Each row comes from the steps of one path. Every step used is in the known rows, and no mark comes twice. Write the path behind each row, first mark first.
In the rows, zero is written as 128.
Known rows:
ziba > donumi > sekage > katat: [112 117 183 128 138 119 106 132 123 126 158 125 121 120 128 129 127 110
 159 119 203 128 136 132 115]
donumi > ziba: [128 111 121  92 129 127 157 124 128 133  94 127 127 124 118 125 141 121
 155 153 169 128 122 131 158]
zevo > donumi: [132 114 108 171 136 127  83 131 122 135  98 133 116 123 123 120 101 119
 115 126 125 135 137 112 136]
donumi > votif > katat > sulu: [138 145  81 100 122 133 140 125 136 130 157 131 135 132 107 134 157 151
 118 132  54 125 116 128 141]
sekage > katat > sulu: [127 146 130  88 125 131 103 123 126 117 119 144 137 146 131 121 132 124
 105 133  87 136 118 120 103]
sekage > donumi > votif > katat > ziba: [141 130 112 189 130 129 150 133 132 130 160 122 124 139 112 133 129 143
 118 131  20 126 131 146 123]
votif > donumi > sekage > katat: [127 120 205 152 135 124 129 125 122 124 151 122 121 124 125 123 128 120
 133 119 144 124 134 124 116]
donumi > votif: [128 138 134  97 134 133 118 128 133 127 163 124 131 129 100 131 138 145
 137 135  91 122 122 130 142]
katat > sulu: [125 121 145 111 132 123 126 126 128 119 114 154 117 133 125 128 132 128
 111 125  17 148 122 130 139]
sulu > donumi > votif > katat: [141 137 109 163 126 135 132 123 130 135 153 117 131 123 128 129 140 140
 158 132 167 110 134 129 132]
sekage > katat: [130 142 125  70 127 135 101 123 124 124 128 128 145 145 128 120 116 117
 114 138 156 126 120 121 103]
zevo > donumi > votif > katat > ziba: [138 134  57 187 126 132 111 135 131 140 127 125 123 122 112 122 124 141
 121 126  94 130 129 113 145]
katat > zevo: [129 120 140  81 121 120 154 130 123 118  88 119 128 130 121 138  88 119
 114 127  91 115 128 133 114]
sulu > donumi > sekage: [115 109 148 162 134 123 116 124 120 130 152 122 118 118 137 126 128 121
 169 116 184 116 139 128 130]
votif > katat > ziba: [143 122  44  98 121 134 184 132 132 142 135 126 143 130 132 127 118 126
 120 129  80 143 117 132 152]
ziba > donumi > votif > katat > sekage: [122 132 149 133 134 128 133 128 132 131 156 122 126 117 117 137 134 132
 150 132 202 132 134 141 135]
zevo > donumi > sekage > katat > ziba: [112 120  88 179 131 123  83 135 122 133 126 128 118 124 124 115 115 122
 127 113 131 132 132 107 124]
zevo > donumi > sulu > katat: [131 116 107 176 129 132  82 132 121 132  89 142 117 123 130 122 142 121
 108 125 144 122 136 111 134]
ziba > donumi > votif > katat: [138 132 151 137 134 127 133 132 133 134 158 122 126 118 116 136 136 129
 153 132 166 126 134 138 135]
sulu > katat > votif > donumi > sekage: [129 136 164 109 121 128 131 121 138 128 130 123 138 127 158 135 122 144
 104 124  24 129 125 128 132]
votif > katat: [145 119  61  71 123 134 150 123 127 139 127 125 145 133 130 132 122 119
 108 134 128 129 120 129 137]
ziba > donumi > sulu: [129 112 197 148 142 124 122 136 125 125 125 141 110 117 126 131 146 112
 157 126 237 130 141 139 135]
katat > sulu > donumi > votif: [129 135 151 170 130 126 123 124 130 119 132 146 113 126 127 128 150 143
 141 124  51 133 129 129 136]
sekage > katat > ziba > donumi: [129 144 135 124 130 131 136 136 130 127 139 127 137 136 134 117 111 119
 141 131 137 141 123 128 115]

Which path is each row?
[130 129 191 142 141 124 120 134 132 128 159 125 118 117 112 134 130 129
 162 131 159 128 137 138 136] -> ziba > donumi > votif
[129 145 103 114 115 127 117 128 123 122  74 118 136 138 126 124 106 119
 112 139 164 112 126 114  89] -> sekage > katat > zevo > donumi > ziba
[117 118  67 110 124 134 146 115 124 133 125 125 139 135 132 137 118 126
  94 132 172 140 126 142 124] -> votif > katat > sekage > donumi
[129 115 194 138 136 127 121 133 125 126 126 139 118 118 135 134 151 113
 146 128 190 124 139 137 133] -> ziba > donumi > sulu > katat
[128 144 137 129 129 132 135 137 129 125 135 133 133 135 133 117 129 121
 143 129 168 138 124 128 116] -> sekage > katat > ziba > donumi > sulu
[130 126 106 178 128 130  83 131 128 131  86 142 117 124 140 123 139 133
 106 122 142 127 135 112 135] -> zevo > donumi > sulu > katat > votif
[101 123 113  98 129 123 123 132 124 127 168 124 132 132 125 120 132 123
 141 114 122 130 118 122 123] -> donumi > sekage > katat > ziba
[125 117 156 169 138 125 172 146 132 130 136 139 112 116 129 122 129 124
 166 119 131 150 131 141 157] -> katat > ziba > donumi > sulu
[138 139 159 112 118 130 146 119 141 130 108 122 140 127 158 133 125 144
 110 137  39 130 124 129 140] -> sulu > katat > votif > donumi > ziba
[112 119 182 129 133 115 118 133 122 123 144 120 120 120 128 132 119 111
 154 117 195 122 137 132 106] -> ziba > donumi > sekage > katat > zevo
[127 121 140  89 118 131 137 129 122 119  96 138 129 130 132 135 159 122
 109 127 127 107 125 130 125] -> donumi > sulu > katat > zevo
[133 115 140 166 130 128 147 122 125 134 106 121 121 118 137 123 136 122
 180 144 214 118 137 130 145] -> sulu > donumi > ziba
[129 148 136 123 125 132 102 121 126 118 120 141 133 142 139 119 134 125
 121 131 119 130 124 121 100] -> sekage > katat > sulu > donumi
[129 113 111 184 135 129  83 135 121 130  89 145 108 122 122 119 136 122
 119 123 189 128 138 112 137] -> zevo > donumi > sulu
[145 123  46 118 110 128 153 129 124 133  80 123 133 128 129 136 120 122
  96 126 146 113 128 121 118] -> votif > katat > zevo > donumi > sulu
[114 120  55  65 122 136 145 113 125 135 123 125 145 129 132 134 119 125
 101 133 203 141 120 135 136] -> votif > katat > sekage
[102 126 137 109 124 136 116 114 125 124 137 124 141 135 134 138 126 134
  93 134  59 129 125 142 123] -> sulu > katat > sekage > donumi > votif
[130 154 108 115 116 129 103 129 125 119  98 117 138 140 120 125 105 127
 106 133 137 110 126 113  85] -> sekage > katat > zevo > donumi > votif
[142 128 120 175 130 128 133 128 129 129 156 123 126 141 111 135 132 140
 112 133  44 119 133 144 116] -> sekage > donumi > votif > katat
[130 122 142 118 124 131 154 133 131 135 138 126 139 124 144 129 116 120
 129 129   4 137 125 136 147] -> sulu > katat > ziba > donumi
[139 142 179 152 130 121 157 123 147 125  99 126 119 122 149 130 117 156
 135 134 140 144 129 131 146] -> katat > votif > donumi > ziba
[138 143 191 157 134 123 140 126 145 119 108 136 115 124 150 130 128 156
 123 122 155 142 132 131 138] -> katat > votif > donumi > sulu
[126 122 198 166 133 123 146 129 124 126 155 122 119 122 127 121 125 123
 140 117 118 131 132 126 123] -> votif > donumi > sekage > katat > ziba
[102 121 122  76 130 123  99 125 120 124 162 123 134 134 122 123 135 119
 132 118 157 121 121 121 112] -> donumi > sekage > katat
[145 123  59  69 111 128 173 125 126 132  99 116 144 132 130 140 107 120
  98 130 111 116 122 130 119] -> votif > katat > zevo
[138 144  68 108 124 136 163 132 138 137 168 120 140 129 107 130 144 151
 133 132  69 128 115 131 151] -> donumi > votif > katat > ziba
[102 135 120  82 129 121  99 124 131 123 155 123 133 135 136 126 130 137
 129 114 154 127 120 121 113] -> donumi > sekage > katat > votif
